Each row comes from the steps of one path. Every step used is in the known rows, and no mark comes twice. Write the path behind each row, first mark first.
Known rows
fovu > damo > gapu > morod: [ -1  -5 -39  23 -22 -10 -15  -6  18  -1  -5   6  24  -3   2 -18 -10   8
  31  -4 -11  12  16   8  -9 -20 -21 -15  -4  10]
bidi > damo > gapu > morod: [ -8  -7 -34  23   0 -10  10   0   9  -5  -2 -11  23  -5  10 -17 -15   6
  17   3 -19  -4   4 -17   0 -17  -4 -13 -11  16]
gapu > damo > fovu: [ -7 -30 -19 -10 -13  -5   3   8 -33   8   5   0   5   0  -6  -1   6  13
 -30  -7  -7 -10  -8   5  -6   7  -2  -3  15  -4]
kiko > fovu: [ -6  -1  17   3  -9  -5 -10  -8 -37  -2  15  -6  -7   1  -1   4  -7  -1
 -18  -4  17 -12  11 -15   7  10  -9   3  -9   4]
gapu > morod: [  1  -4  -8  17   0   7   2   1  -2  -2  11 -10   3  -5  -1   0 -10   8
  11   5  -8   3   9  -1   2 -10 -20 -20  -9   2]
vume > tovol: [  1 -10   9  -3   1   3  -1  -7 -12   1  12   2 -27 -11   6  -7  -4   7
   3   0  26   3  -2   1   1   7 -12   8   9 -14]
kiko > fovu > vume > tovol > fevuv: [ -2   5  44 -19  10   6 -16  -3 -30   6  10  -6 -29   0  -4  -7  -1  -6
  -7 -15  40 -17   5  -8  11   8   2  14   4  -6]
sufe > fevuv > fovu > damo > gapu: [ -5  -3 -21  -6 -27 -19  -4 -22 -16   6 -19  13  -1  13   0 -21  -7 -11
   8 -14   1   6  24  -8  -5 -14 -23  12   2  16]
vume > tovol > fevuv: [  2 -17  19 -16  -4   7 -15  -1 -25  18  11   2 -34 -11   3 -13  -8   7
  14  -3  27  -4   1  -6  10  13 -15  -4  24 -15]
damo > fovu > vume: [  0  -9   9 -16   2   5   2   0 -21   9  -9  -4   1  16   3  11  16  -6
 -28  -3   4   7  -3  11  -8   9  14   4   4  -8]
tovol > fevuv > sufe > morod > bidi > damo: [ -8   9  -6  -4  13  14  -2  22 -14  19   0 -11   0  -7 -14  11   0   2
  12   2 -12   1  -7  -3  16  14  12 -17  18   4]
bidi > damo: [-13  -5  -7   0 -12 -12  13  -1 -12   1   4  -9  -2  -3   8  -1  -5   7
  -8   3  -3  -5   0 -17  -1   4   2   1  -3   2]
gapu > damo > fovu > vume > tovol > fevuv > sufe > morod: [  3 -11  -5 -27  25  25  -9  25 -31  19  -2  -2 -13  -2 -14  -4  17   9
 -13 -29  13  -3 -20  24   2   0  10   8  28  -8]
gapu > morod > bidi > fevuv > fovu: [ -7   5  13  10  -1  19  18  -1  18  -8   7  -6  19  -3 -11  10 -16  -3
  19  19 -37  -3   3 -12   9 -11   4 -27 -13   8]
kiko > tovol > fevuv: [  4 -20   8  -4 -16  -3  -9  -9 -27  14   6   1 -18   5  13   7 -13   2
  -7  -2  13 -18  18  -9   8   5 -12  -8   2 -10]
kiko > tovol > fevuv > fovu > damo > gapu > morod: [  0 -17 -18   0 -29  -4 -17 -14 -20   5  -7   7  12   8  20 -15 -31   3
  15 -23  -9 -14  27 -10   5 -20 -18  -9  -9   9]
damo > gapu > morod: [  3 -11 -30  30   3  -4  -3  -2  12   0  -3  -2  18  -3   6 -20 -15   3
  22   7 -14   7  15   2   2 -16 -17 -24 -12  12]
fovu > damo > gapu > morod > bidi > fevuv: [ -3   2 -23  26 -18   0  -6  -9  46  -3  -2   7  36  -4 -13  -6  -8   1
  43  16 -31   7   9   1  -8 -20  -2 -28  -1   9]
sufe > morod > bidi > fevuv: [  2  15   5  13  12  17   5  10  31  -3   7   1  16  -7 -22  15  -1   2
  15  27 -23   7   2   6  -1   2  14 -19   2  -2]
fevuv > fovu > vume: [-13   5  15 -16  -3  -5  13  -6 -13  -3 -16   3  -9  10  11  -7  -6 -13
 -18  -8  -1   7  13  12   7   1   7  12 -17   9]
gapu > morod > bidi > damo > fovu > vume: [-11   6  -1   3  15  10  22  15   8  -5  -1 -23  28   3 -10  21   1   1
  -2  10 -27  -6 -16 -11  -7  -5  24 -11  -5   3]
fovu > vume > tovol > morod > bidi > fevuv: [  6  14  33  -6  29  12  15   1  49   3   0  -2  -9  -6  -7   6  10 -11
   8  19  12   3  -9  13   4  -3  26  11   7 -19]
morod > fovu: [  2  -1  -3  -2 -17 -12  -1  -3 -19  -8  16   8  -7  -2   8   3  11  -1
 -28   8   0   5 -10 -12  -2  17 -15  -2   2   6]
vume > tovol > kiko: [ 17  -5  20  -4  -3  -3  -2  -3   1  -5  -7  -1 -38   0   7   5   6   5
  -5  -4  25   0   7   4  -3  14 -12  15   3 -18]
bidi > morod > fovu: [  1   4  -5   5  -1 -12   6  -9  -8 -10  16  17   1   7   9   0  11   7
  -4   9  -8   4 -21 -13  -5   0 -17   2 -12   8]
kiko > tovol > fevuv > sufe > morod > fovu: [ 16   0  -4  -5   3  14 -18   5 -36   7  13   4 -14   4  11  16   3  -1
 -20 -11   7  -7  -2  -6  10   5 -10  -4   3   0]

Which path is each row?
[  1  15 -13  12  22  16   4  17   1   4   0  -4   3  -7 -16  19   4  -2
   1  11 -11  18  -5  20   8  12   9 -11   0   2]	fevuv > sufe > morod > bidi
[ -4  15   9   2   7  17  10   7  17  -7  -1   4  18  -5 -14   9 -10  -1
   8  16 -28   7   5   2   4   0  17 -11  -5   6]	sufe > morod > bidi > fevuv > fovu
[-11  -1  18 -27  19  16  12  13 -20  17  -5 -15  -5   1  -8  19  12  -6
  -6   0   1  -8 -32 -10   5  19  35   2  25  -8]	morod > bidi > damo > fovu > vume > tovol > fevuv > sufe
[ 13  -1   9   2 -16 -13 -24 -12  -4 -10  -9   4 -17   2   5  -8   0   4
   3 -21  30  -8  13  -4  -9   3 -11  23  -1  -5]	vume > tovol > kiko > fovu > damo > gapu
[  9  14  35  -2   0 -10  -5  -3  -5  -8 -17  -8 -22  19  -2  17  14 -12
 -30  -8  20 -13  22   3  -1  12   4  18 -22   0]	tovol > kiko > fovu > vume
[  8  -5 -31  26  -2  -9  -6   0   5 -10   6   4  20  -4  11 -17  -4   0
   4   8 -18   7  -1  -9  -1  -9 -20 -20  -9  20]	damo > gapu > morod > fovu
[ -5   1 -36  27 -17 -12  -6  -1  32  -3  -6   3  33  -6  -8  -8 -13   6
  33  10 -24  11  10   7  -9 -11 -10 -21  -2  11]	fovu > damo > gapu > morod > bidi
[ -3 -12  -1 -17  21   1  16  21   6   8  -3  -6   5  -6 -12   3  13   6
 -24  -3   2  -9 -24  16  -5   6  25  17  20 -16]	gapu > damo > fovu > vume > tovol > morod > bidi
[ -4  -7 -34  12 -29 -23 -15 -11  11   4 -11  14  13   0   6 -19  -6   3
  16  -2  -2  14  16  10  -9  -3 -13  -5   3   6]	fovu > damo > gapu
[  9  13   4  -6  11 -13   5   8  15   0   4   1   0   1  12   2  19 -11
 -32   5   7   9  -8   6   2   8   4  14   0  -1]	tovol > morod > fovu > vume
[ -5 -19   0 -20   8   3   7   8 -20   4   0   0 -10  -2  -5  -5  13   9
 -26 -15  12  -9 -17  15  -9   1   8  15  15 -11]	gapu > damo > fovu > vume > tovol
[ -2   6 -27  25  -9  10  -7  -9  39   3  -5   6  30  -3 -14  -1  -1  -5
  40  11 -29  11   0   8   0 -20   2 -30  -1  11]	fovu > damo > gapu > morod > bidi > fevuv > sufe
[ -4  10  36  -9  14   4  -6  -8 -23  -8  12  -5 -24  -1  -1  -1   0  -7
 -15 -12  39 -11   1  -2   3   4   2  24  -9  -5]	kiko > fovu > vume > tovol
[-11  -4  -9   8   3   9  19  14  -5  -4   7 -22  30  -2  -8  21  -7   9
   0  11 -31  -7 -16 -22  -5  -1  12 -18   1   2]	gapu > morod > bidi > damo > fovu
[ -2   7 -14   1 -20 -16  -4 -14  -1 -11  13  22   8   6   6  -1  12  11
   5  -1  -8  10 -21  -9 -15  -6 -20   7  -7   7]	bidi > morod > fovu > damo
[ -5  15  15  -9  29  -4  23  11  35   0  -3 -12  -7  -9   0   3   5  -5
  -3   8  13  -2 -15   3   1   4  28  25   4 -14]	fovu > vume > tovol > morod > bidi > damo
[ 12 -10  -6   7   0  -8   5  -7   1   5   7  -3  -5   4  20  11  -9   1
 -20   1  13 -11  15  -1   4  -4  -1  12  -9 -17]	kiko > tovol > morod
[  2   3  26 -21  20  17  -7   0 -12  20  -4  -2 -40  -1  -1  -4  11 -10
   7  -9  31   4  -6  18  14   7   2   6  15 -11]	fovu > vume > tovol > fevuv > sufe
[  0   0   1  -4  -3   0   2  -7  38   2  -5  13  15 -12   3 -17 -12  -3
  25   3  -3   6  -3  -2   5  -8  16  11  13  -8]	vume > tovol > morod > bidi > fevuv > fovu > damo > gapu
[ -8   4  23 -22   7   2   9  -8 -14  -6  -9   4 -24   1  13 -12  -9  -9
 -11 -14  18   5   4   9   7   0   4  23 -10  -1]	fevuv > fovu > vume > tovol
[ 15  17  21  -7  17  -9   6  -7  16 -19  -4  15 -24  14   9   5  27   0
  -7  -1  11   2 -23  -1 -13  -1  -6  26 -18  -3]	bidi > morod > fovu > vume > tovol > kiko
[ 18  13  27 -15   5  -8   0   0   6 -18  -4   7 -33   5  10   9  26  -8
 -31  -3  21   3 -12   3  -9  15  -4  24  -4  -4]	morod > fovu > vume > tovol > kiko
[  7  11  -2  22 -17 -14 -14   0  17 -14 -15  -7  18   9 -12  10  -3  -1
   8  -3 -11 -10  21  -6  -8   0  -5  -4 -17  11]	tovol > kiko > fovu > damo > gapu > morod > bidi
[ -5  16 -17   9  -7   6  -3   1  34  -6 -12  15  38  -4 -11  -7 -12  -1
  25   8 -34  15  10   8  -4  -9  15 -10  -2  13]	sufe > morod > bidi > fevuv > fovu > damo > gapu
